What can hang from each mark:
M: N
F: N
Q: B G L M
R: N Q
Y: B S
N: G K R
K: N
G: Q
P: N

Each row was made from one small tree. The marks that hang from a mark follow it in brackets, in alphabetical order. Every link used is in the known rows. Write each row's tree.
(in the rows, 128 means zero)
Known rows:
R(Q(M)): [ 96 119 139 116 143 111 165 140 151 122 123 130 152 149 147 147 133 172
 101 143 145 135  87 119 111 133]
M(N(G(Q) K)): [165 147 142 114 118 119 174 144 140 129 151 112 107 101  73 126 149 117
 143 134 153 143 119 131 139 124]
M(N(G(Q(B)) K R)): [196 150 136 111 129 112 173 136 122 126 140 121  83  92  88 125 145 118
 169 134 157 139 123 132 141 140]
G(Q(B L M(N(K)))): [121 175 131 108 136 107 210 155 112  98 138 136 102 136 137 143 125 167
 137 135 140 142  88 128 149 139]
N(G K R): [209  99 137 115 132 115 173 132 138 123 152 122 113  97 121 110 138 105
 176 128 161 146 158 130 118 106]
N(G K R(Q)): [209 106 136 114 142 111 139 128 148 128 133 132 109  99 126 131 143 129
 175 134 165 146 130 126 115 110]
R(N(K) Q(G)): [127 116 145 110 148 122 112 129 152 140 122 195 143 177 146 158 127 166
 133 143 159 148  96 126 119 135]
P(N(G K)): [161 128 144 114 121 120 139 120 134 133 159 102 139 104 146 116 133 108
 143 139 160 145 146 129 116 121]
Q(L M(N(G))): [132 108 130 106 149 121 229 147 141 104 136 125 117 133 113 126 124 165
 120 132 143 136 119 125 125 109]
Q(B): [ 91  99 149 120 120 118 199 149  96 131 152 128 142 127 153 112 119 138
 108 135 147 134 129 130 122 124]
M(N): [ 99 110 148 117 115 125 197 147 138 143 143 103 137 126  80 116 136 126
 103 137 147 135 128 127 124 110]
P(N(G(Q(B M)) K)): [168 178 138 112 128 107 141 122 118 114 153 117 121 108 166 133 134 125
 149 141 153 142 115 128 131 161]
R(Q(G L M)): [106 107 132 107 156 114 184 143 148 114 119 153 149 194 167 152 119 199
 111 131 145 140  85 120 113 121]
G(Q(B L M(N(R)))): [130 175 130 107 143 106 209 154 112 102 132 135 103 129 137 145 126 165
 132 134 140 131  89 127 147 135]
P(N): [101 131 151 115 118 121 149 127 131 144 153  94 165 122 151 120 128 117
 103 142 153 135 136 125 114 110]
G(Q(B M(N(K)))): [121 182 136 115 126 103 196 149 114 106 137 130 108 135 129 140 137 150
 131 140 139 139  87 129 148 172]
M(N(G(Q(B L)) R)): [176 144 136 107 137 115 186 146 120 127 140 123  94  89  91 130 139 133
 142 131 155 128 120 131 138 112]
F(N(G R(Q(L M)))): [176 110 129 105 161 109 184 115 151 127 133 171 124 116 105 135 138 162
 137 141 150 132 125 141 119  76]
Y(B S): [ 85  97 177 133 116 115 252 150 167 134 145 128 174 136 121 105 122 121
 106 156 153 137 116 127 140 111]
R(Q(G)): [103 103 146 115 135 117 153 142 144 142 129 140 160 176 146 144 131 165
 103 133 152 137  97 124 108 123]
N(G(Q) K): [176 148 144 116 121 113 167 148 136 118 166 122 125  99 115 127 145 111
 151 128 153 147 123 132 131 112]
Q(G L): [105  84 142 108 134 126 216 154 130 127 151 140 158 186 152 122 112 157
 113 119 147 141 134 129 115  83]
P(N(G)): [140 126 149 114 124 121 144 125 131 140 158 100 154 102 146 120 133 113
 113 139 158 132 140 126 112 114]
P(N(K R(Q(G M)))): [164 144 132 110 142 108 125 107 145 129 120 119 132 159 175 139 131 145
 158 143 160 146 117 121 116 155]
Y(S): [ 91  99 182 129 117 123 224 155 119 143 148 122 181 137 123 112 125 118
 100 148 154 140 121 123 119 104]
K(N(G R(Q(L)))): [172 103 136 105 148 125 190 154 143 139 120 135 127 101 123 147 138 113
 138 134 151 129 105 125 108  85]

Write each row's tree:
[137 118 134 103 176 118 142 136 126 110 119 209 115 125 171 166 115 202
 122 147 152 132  83 124 120 133] | R(N(G) Q(B L M))
[183 145 131 105 151 106 200 125 143 121 151 165 124 109  99 133 140 141
 138 136 147 131 127 144 132  79] | F(N(G(Q(L M)) R))
[190 110 132 107 142 120 162 131 149 131 125 123  88 102  85 131 140 141
 167 135 161 144 125 126 126 100] | M(N(G K R(Q(L))))
[122 114 128 105 153 116 183 138 153 116 110 149 122 194 139 151 124 197
 132 134 147 146  85 122 121 136] | R(Q(G L M(N(K))))
[165 170 144 113 121 111 131 125 115 126 159 112 126  96 156 129 135 115
 147 140 158 143 123 131 130 140] | P(N(G(Q(B)) K))
[168 170 145 113 121 114 129 125 133 130 161 104 135  98 143 131 141 107
 143 139 158 144 127 129 127 124] | P(N(G(Q) K))
[152 154 142 115 134 108 184 151 136 110 158 126 141 109 128 136 144 131
 115 131 146 131 106 127 127 132] | N(G(Q(M)))
[153 112 139 114 121 120 187 136 142 136 133 105 107 122  82 112 138 116
 155 136 154 144 142 128 130 115] | M(N(K R))
[183 103 141 114 147 113 143 134 145 136 135 129 128  94 126 135 143 134
 137 133 162 129 123 124 108 103] | N(G R(Q))
[120 122 132 113 146 109 174 131 125 118 107 157 113 192 155 147 127 193
 131 140 147 141  76 126 125 193] | R(Q(B G M(N(K))))
[136 146 137 111 142 109 126 115 145 135 124 107 144 127 168 141 132 142
 126 148 156 132 113 120 113 133] | P(N(R(Q(M))))
[192 147 142 113 135 108 164 146 135 127 157 122 128  85 118 132 148 109
 140 126 158 128 127 130 126 105] | N(G(Q) R)
[105 167 136 108 140 105 211 161 109  98 146 139 127 136 164 144 121 167
 116 132 138 134  90 127 140 125] | G(Q(B L M))
[151 121 136 113 131 115 162 131 131 137 117 121  94 122 100 128 136 144
 157 142 157 144 117 127 131 133] | M(N(K R(Q(B))))
[177 151 132 109 139 107 195 149 116  91 155 143 102 111 149 133 129 147
 162 129 149 148 111 131 138 132] | N(G(Q(B L M)) K)
[110  97 130 107 149 118 236 151 137 101 136 148 151 206 171 129 111 179
 116 122 140 141 116 126 118 125] | Q(G L M)
[217 143 133 107 138 109 171 145 137 112 156 128 102  89 122 130 139 116
 183 124 160 146 136 130 133  85] | N(G(Q(L)) K R)
[193 150 130 107 153 103 194 147 114 102 146 142 105  98 152 137 132 144
 152 127 151 129 114 129 132 125] | N(G(Q(B L M)) R)
[194 130 139 112 128 116 135 113 135 134 151 103 126  96 147 116 135 102
 163 138 164 143 153 127 117 119] | P(N(G K R))
[171 112 139 111 139 119 156 133 147 143 125 118 109  99  80 132 147 135
 132 137 160 129 118 125 120 116] | M(N(G R(Q)))
[136 141 135 107 149 112 135 118 143 131 123 111 139 128 171 143 126 152
 129 145 156 135 115 119 112 112] | P(N(R(Q(L M))))
[ 99 120 135 116 133 113 222 142 107 111 128 129 115 147 136 121 124 162
 112 142 139 133 106 127 132 179] | Q(B M(N))
[148 170 139 108 136 112 151 131 133 118 155 111 143 107 158 140 132 134
 119 138 152 133 114 125 125 119] | P(N(G(Q(L M))))
[157 109 138 111 128 113 193 115 143 138 148 150 130 127  93 109 137 121
 153 140 150 146 156 145 126  76] | F(N(K R))
[124 114 131 107 154 117 178 141 153 116 118 135 121 134 122 150 129 186
 115 139 148 135  86 121 119 110] | R(Q(L M(N(G))))
[152 119 137 113 130 118 159 131 150 140 120 113 104 122  86 129 141 137
 154 141 157 145 120 124 128 117] | M(N(K R(Q)))
[194 131 134 106 144 115 115 112 143 132 135 114 117  99 156 136 132 132
 166 141 166 144 134 124 115 100] | P(N(G K R(Q(L))))
